In the rows, 128 means zero.
Known rows, with every step that occurs:
timuk/toti: [104  78 127 136 147  96 107 121 117  95 106 106  98 131 121 106 111 151
 119 157 121 156 136 142 181 127  85 143  89 122 151 124 103 147 145 118
 108 128 115 128 147 130 106 117 129 124 154 144 157 179 150 128 143 110
 130 160 146 145 167 123 136 108 122 117 100 146 131  62 126 152  95 142
 165  69 175 165]
tagi/bazo/timuk: [103  85 129 131 164  74 103 132 165 104 102  79 103 147 168  90  97 156
 112 147 146 179 115 107 132 126 112 113 104 120 138 100  88 134 178  85
 107 122 103 135 156 125 112 115 116 128 129 118 154 150 138 147 138 116
 180 163 128 146 123  87 128 126 146 126 111 154 120  34  83 130  97 143
 147  69 176 154]
dariz/toti: [134  81 132 124 146  99  97 128 123  91 127 107  91 117 127 107 127 145
 119 143 118 175 121 144 176 119 104 141  69 129 152 132 114 142 146 106
 101 143 125 111 144 139 115 104 136 135 140 120 158 153 143 139 151 112
 120 154 156 141 157 111 128 105 131 117  86 129 137  57 108 153  89 135
 167  69 171 161]
dalu/bazo/toti/dariz: [118 111 185 101 172  72 124 106 145  58 174 101 116 136 125 112 112 174
 122 135 123 206  96 101 170  90  95 134 101 141 123 107  78 150 182  97
 102 151 155  94 167 112 143 100 128 152 151 160 149 142 169 161 142 122
 167 165 112 155 161 113 109 126 169  97  84 147 108  52  48 178  80 123
 132  75 174 150]
dalu/toti: [125 107 134 143 143  93 112 114 119  90 127 106 117 120 104 101 106 143
 120 152 127 164 119 129 173 126  94 140  81 134 146 129  92 128 153 121
 119 143 116 115 145 121 138 129 144 144 146 136 145 154 144 140 143 129
 148 167 145 133 165 125 127 132 130 113  95 146 155  72 107 167 115 145
 166  77 185 152]
toti/dariz: [140 107 146 106 159  95 108  97 157  72 134 102 105 121 114  98 123 134
 106 147 129 154 124 114 150 110 122 133 113 136 141 115  96 133 164 124
  90 116 142 123 155 119 113 140 145 161 159 141 150 184 157 139 126 124
 189 148 150 146 162 122 121 148 133 111  87 145 117  77  96 142  92 149
 145  90 179 141]
dalu/toti/dariz: [132 100 158 128 160  85 108  92 138  66 152  85 114 109 102 106 111 135
 111 140 125 174 105 105 148 115  94 156 107 148 144 122  84 117 157 103
  89 141 137 119 156 113 143 133 151 155 156 138 131 171 147 133 132 131
 185 163 135 118 178 137 126 143 131 113  88 146 135  80 100 176 100 156
 147  78 191 150]
dalu/toti/bazo/timuk: [121 100 162 142 155  70 112 102 128 108 132  77 116 132 140 108  95 139
 122 167 150 190  93  98 161 122  89 143  83 162 137 143  58 143 183  72
 101 128 118 133 173 126 143 106 121 143 132 123 151 149 144 149 144 107
 154 190 112 121 140 112 124 115 148 130 111 149 121  65 100 187 136 159
 181  80 176 165]
timuk/toti/dariz/bazo/tagi: [126  95 155 109 152  98 140 113 155  76 143 112 101 141 106 101 103 167
 110 112 104 183 117  96 171  91  98 161 101 144 132 129 100 125 148 103
  53 156 137 100 137 123 123 128 113 117 131 128 139 191 188 156 134 119
 192 160 144 135 168 129 115 121 158 130  94 117  94  55  84 173  76 157
 127  73 161 165]
toti/dalu/bazo: [104 126 136 130 137  81 137 111 138  90 123 120 147 125 121  78  90 163
 115 172 123 193 109 130 184 134 105 152 101 138 177 143  90 143 159 115
 120 159 109 131 155 125 113  95 131 156 141 142 175 166 175 169 128 105
 139 176 116 157 145 109 105 164 145 148  81 146 121  85  60 132 115 120
 154  75 135 164]
tagi/bazo: [111 112 121 143 169  90 106 150 163 110 111  99 125 141 146  90  89 168
 106 151 132 177 125 129 159 116 120 105  94 122 146 112 112 136 162 114
 122 145 110 114 127 112 106 107 144 135 123 122 155 145 160 157 130 111
 166 151 152 150 140  94 126 137 147 132 105 154 126  53  70 122  96 133
 143  53 160 144]
timuk/toti/dariz/bazo/dalu: [113  97 150 102 145  66 115  96 152  81 130 111 121 134 112 103  91 155
  87 148 106 200 105 108 181 104 108 163 105 151 180 144  84 129 135  80
  65 165 159 102 161 124 105 121 116 139 160 123 138 177 190 129 121 142
 187 179 137 129 174  92 119 131 172 153  82 144  92  60  84 184  86 125
 140  65 147 175]
dariz/bazo/dalu/toti: [123 117 137 133 123  70 117 114 134  99 126 120 154 133 106  98  87 167
 101 163 110 206 109 118 190 117 101 140  73 142 173 156  88 124 146 100
 106 187 135  87 171 123 122 123 124 151 134 109 141 143 191 143 120 140
 166 192 130 125 165 105 119 149 164 169  89 148 128  55  85 198 106 124
 152  67 146 165]
bazo/dalu/toti: [121 102 127 151 137  87 125 105 139  97 117 103 149 119 118 115  99 154
 112 163 125 195 115 121 180 136  98 156  85 135 166 146  79 129 148 109
 129 162 124 114 165 133 130 117 133 154 155 139 151 139 164 126 144 169
 164 191 123 123 159 115 123 137 132 143  94 161 146  67 101 193 112 133
 171  79 179 157]
dariz/bazo: [133 126 122 111 142  94 103 128 137 102 107 123 114 139 114  79 104 162
 100 164 113 150 130 122 181 109 118 107  84 133 134 141 109 140 152 125
 102 143 129  93 136 125 103 142 133 153 126 102 148 160 179 165 102  90
 156 153 155 156 156  98 119 162 159 134  92 141 117  63  77 128  95 126
 145  65 142 162]
dariz/toti/dalu: [105  87 131 118 127  88 136 105 111  96 130 115 122 114 123 103 114 146
 125 161 113 193 101 146 187 119 111 180  72 145 185 152 114 121 135 119
  96 152 123 141 163 146 108 105 124 148 154 116 168 182 153 145 147 116
 112 155 138 134 152 108 118 120 134 135  89 136 119  72  93 150  98 131
 168  71 162 150]
tagi/bazo/timuk/toti/dariz: [ 93  53 158 118 180  59  97 100 160  68 136  68  90 148 157 101  96 144
 100 133 135 193 103  96 135 113 100 150 119 138 148  98  82 138 167  48
  62 119 115 149 164 114 116 108  97 118 150 123 138 182 131 129 155 115
 195 162 125 122 145  87 133 101 159 118 108 152 112  42  92 164  80 154
 127  69 180 165]
tagi/bazo/dalu/toti/timuk: [104  93 152 171 146  63 115 106 163  99 118  86 150 143 151  96  74 163
 108 187 131 246  83 104 152 140 104 160  93 148 170 122  79 117 160  83
 107 167 109 137 172 101 143 104 119 147 124 108 147 136 167 119 142 129
 176 168 113  96 141 103 115 134 171 174  85 168 147  47  78 178 118 145
 165  66 169 156]

Rows:
[128  81 168 138 151  82 118 111 133  78 130  98  91 136 138 100 114 165
 136 170 124 192  90 123 160 101  86 147  72 142 127 108  82 142 172 122
 102 117 121 137 182 125 125 129 122 166 142 123 153 160 142 132 158 116
 145 137 128 120 146 114 127 116 161 102  83 159 141  45  99 167 103 156
 178  68 198 153]	bazo/toti/timuk
[125 104 145 128 158  84 105 109 146 116 116  99 105 137 146 108 111 143
 122 164 154 165 106 108 157 106 101 125  97 147 136 132  67 157 192  87
 113 108 121 131 177 138 111 106 125 144 141 116 166 162 152 157 125 105
 164 185 123 149 118  86 124 118 142 125 101 151 102  64  96 145 123 155
 187  75 156 166]	toti/bazo/timuk
[120 107 140 140 150 102 149 134 143 116 125 113 105 145 128 124  92 164
 140 138 128 182 125 123 187 104  84 151  83 145 136 142  97 156 163 110
 114 137 120 119 129 143 125  89 117 113 129 151 166 172 178 161 139 117
 146 166 133 142 144 113 115  76 130 137  96 113  86  53  97 169 118 154
 171  72 167 157]	timuk/toti/bazo/tagi
[133 101 166 113 147  81 116 105 127  88 130 102  99 153 125  89 110 176
 120 172 115 194  80 109 168  95  99 137  55 148 122 120  78 140 164 114
  87 137 129 112 186 122 124 129 100 166 116  98 145 157 163 152 136  89
 145 144 130 118 155 111 122 132 193 131  74 154 115  38  74 161  86 144
 156  57 167 166]	dariz/bazo/toti/timuk
[ 64  61 145 129 145  63 143 109 138  92 112  91 116 150 164  93  76 152
 120 168 127 208  99 115 162 136  92 170  93 142 180 127  82 130 150  65
  94 138  98 170 172 136 109 104  96 120 147 105 168 179 141 138 151 106
 154 174  99 125 124  88 118 111 149 147 117 149 110  46  91 151 106 144
 151  68 161 168]	tagi/bazo/timuk/toti/dalu
[ 88  85 128 126 128  90 145 107 117  91 113 123 120 120 113 104  86 144
 124 176 113 175 121 145 186 136  94 184  88 139 190 148  98 143 126 120
 101 146 111 158 158 140  97 125 120 137 162 126 169 194 166 135 146 121
 117 161 129 141 162 119 116 131 118 139  93 137 110  78 107 152 115 139
 162  68 161 155]	timuk/toti/dalu
[106  97 185 140 151  73 112 106 130  76 140  97 108 150 139  93 108 168
 130 164 118 219  84 127 171 110  83 138  78 137 129 100  70 158 184  97
 104 141 124 119 184 111 145 102 111 156 145 143 160 143 158 161 155  93
 134 154 109 133 153 116 108 121 177 115  80 152 137  37  62 166  99 130
 165  64 173 169]	dalu/bazo/toti/timuk
[108  58 172 107 166  70 101  85 144  67 127  71  80 132 133 109 125 127
 117 140 130 167 110 103 135 116  81 168 114 137 153 103  66 140 149  67
  57 115 125 143 185 129 118 130 109 131 176 138 135 192 132 122 159 120
 178 173 128 123 157 118 134 104 136 100 106 149 116  57 130 177  92 169
 154  78 193 174]	bazo/timuk/toti/dariz
[ 97 108 157 116 135  97 162 109 119  90 143 116 125 129 119 101  93 167
 136 158 111 187 100 132 183 108 103 172  74 150 160 150  85 143 155 139
 128 147 133 139 182 151 107 123 112 166 151 124 163 171 159 141 160 143
 147 154 110 133 148 119 115 129 140 118  94 145 108  70  74 164  99 131
 161  73 166 144]	bazo/toti/dalu
[121  88 155 158 127  70 111  87 138  98 115  93 141 124 119 107 101 146
 128 191 128 220  88 118 155 140  95 184  87 144 172 124  78 126 157 100
 104 155 114 146 193 122 141 133 120 163 147 118 157 153 165 117 146 148
 163 176 115  96 149 122 123 140 150 150  88 166 162  63 113 193 130 155
 188  83 181 159]	bazo/dalu/toti/timuk
[106 113 148 133 128  85 171 132 126  96 150 125 133 121 121 105 107 167
 154 130 121 233 110 125 193 108  93 187  88 137 162 141 118 135 160  98
  99 182 114 113 150 143 135  78 111 124 139 147 163 166 176 180 162 123
 137 167 111 137 138 132  92 114 149 145  87 113 116  61  59 162  93 124
 139  74 143 160]	dariz/toti/dalu/bazo/tagi
[ 82 106 143 149 131  84 177 123 125  91 135 126 131 135 107 101  79 176
 147 139 109 215 116 129 199 126  79 191 108 137 170 135 102 151 151  99
 106 174 104 126 154 136 127  88 110 117 149 160 172 175 182 175 162 129
 139 175 101 147 153 124  92 122 138 148  97 120 111  66  69 171 111 133
 138  78 150 158]	timuk/toti/dalu/bazo/tagi
[132  91 135 123 146  95  97 124 119 111 143 108 103 123 136 113 121 151
 123 156 139 202 106 139 185  98 106 137  64 157 148 149 107 145 164  96
 113 135 138 116 138 138 120  82 147 137 135 123 168 151 160 155 127  88
 115 161 145 145 149 102 112  87 145 126  80 138 102  58  87 160 111 137
 173  70 151 162]	dariz/toti/bazo
[ 91  83 152 137 146  64  98 112 120  84 121  92  90 148 134 101 105 156
 123 147 126 188 116 122 163 129  68 148 101 124 146 104  71 166 166  52
  88 135  97 124 176 129 122  95 101 113 158 146 158 160 141 153 162  95
 136 187 111 154 149 106 122 106 143 115 103 145 129  48  97 165 105 136
 151  60 163 185]	dalu/bazo/timuk/toti
[ 84  91 149 119 154  78 160 123 139  90 142 110 134 144 154  98  63 186
 124 159 120 216  89 119 184 112 116 151  71 150 155 136  93 131 155 128
 124 159 129 135 163 131 107 106 114 154 133 119 164 156 161 156 149 131
 153 144 112 136 138  96 112 124 174 136  98 148 105  54  40 150  89 124
 146  62 164 140]	tagi/bazo/toti/dalu
[110  79 159 146 166  78 115 118 141  90 129  85 109 160 168  99  82 175
 121 168 122 221  84 117 158 108 109 130  77 138 122 101  91 138 173 101
 113 141 116 137 162 106 136 105 112 145 114 113 151 144 149 142 152 106
 147 127 119 119 132 100 118 111 176 128  87 158 124  28  63 150  86 139
 155  56 186 152]	tagi/bazo/toti/timuk
[ 95  99 145 128 126  76 129 115 109  85 143 116 136 124 129  94  99 146
 123 154 115 227 101 145 198 119  99 175  83 143 180 145 111 132 147  84
 101 170 115 123 152 127 121  82 121 139 155 131 171 160 165 163 147  95
 111 177 109 153 157 113 105 127 151 143  79 134 119  74  55 153 102 114
 158  66 133 169]	dariz/toti/dalu/bazo
[122 124 131 132 144  87 118 123 152 127 112 125 153 127 135 112  86 164
 114 176 149 198 111 121 186 107 118 136  97 145 174 151  81 155 174 105
 135 147 145 113 161 133  96  99 134 168 135 130 174 144 189 145 116 143
 163 195 125 155 134  83 113 128 149 159  88 144 107  64  80 166 122 126
 184  80 138 148]	toti/bazo/dalu
[102 139 135 139 135  98 176 134 150 104 136 130 153 128 116  91  84 168
 148 142 120 206 117 118 185 115  97 168 109 136 152 141 104 140 172 116
 123 164 109 121 150 130 128  99 115 143 140 153 167 172 187 185 143 129
 164 175 112 157 137 127  89 157 144 146 100 128 108  72  50 141 109 132
 140  83 147 151]	toti/dalu/bazo/tagi
[125  84 159 155 141  85  97  91 128  81 120  94 109 125 116  92 105 130
 130 174 125 191  99 119 150 130  84 155  90 140 146 112  80 125 154 104
  96 131 104 142 167 111 147 136 131 148 136 115 150 164 149 128 143  98
 146 149 135 105 158 137 128 146 139 127  88 165 163  74 114 176 124 173
 182  74 187 163]	dalu/toti/timuk
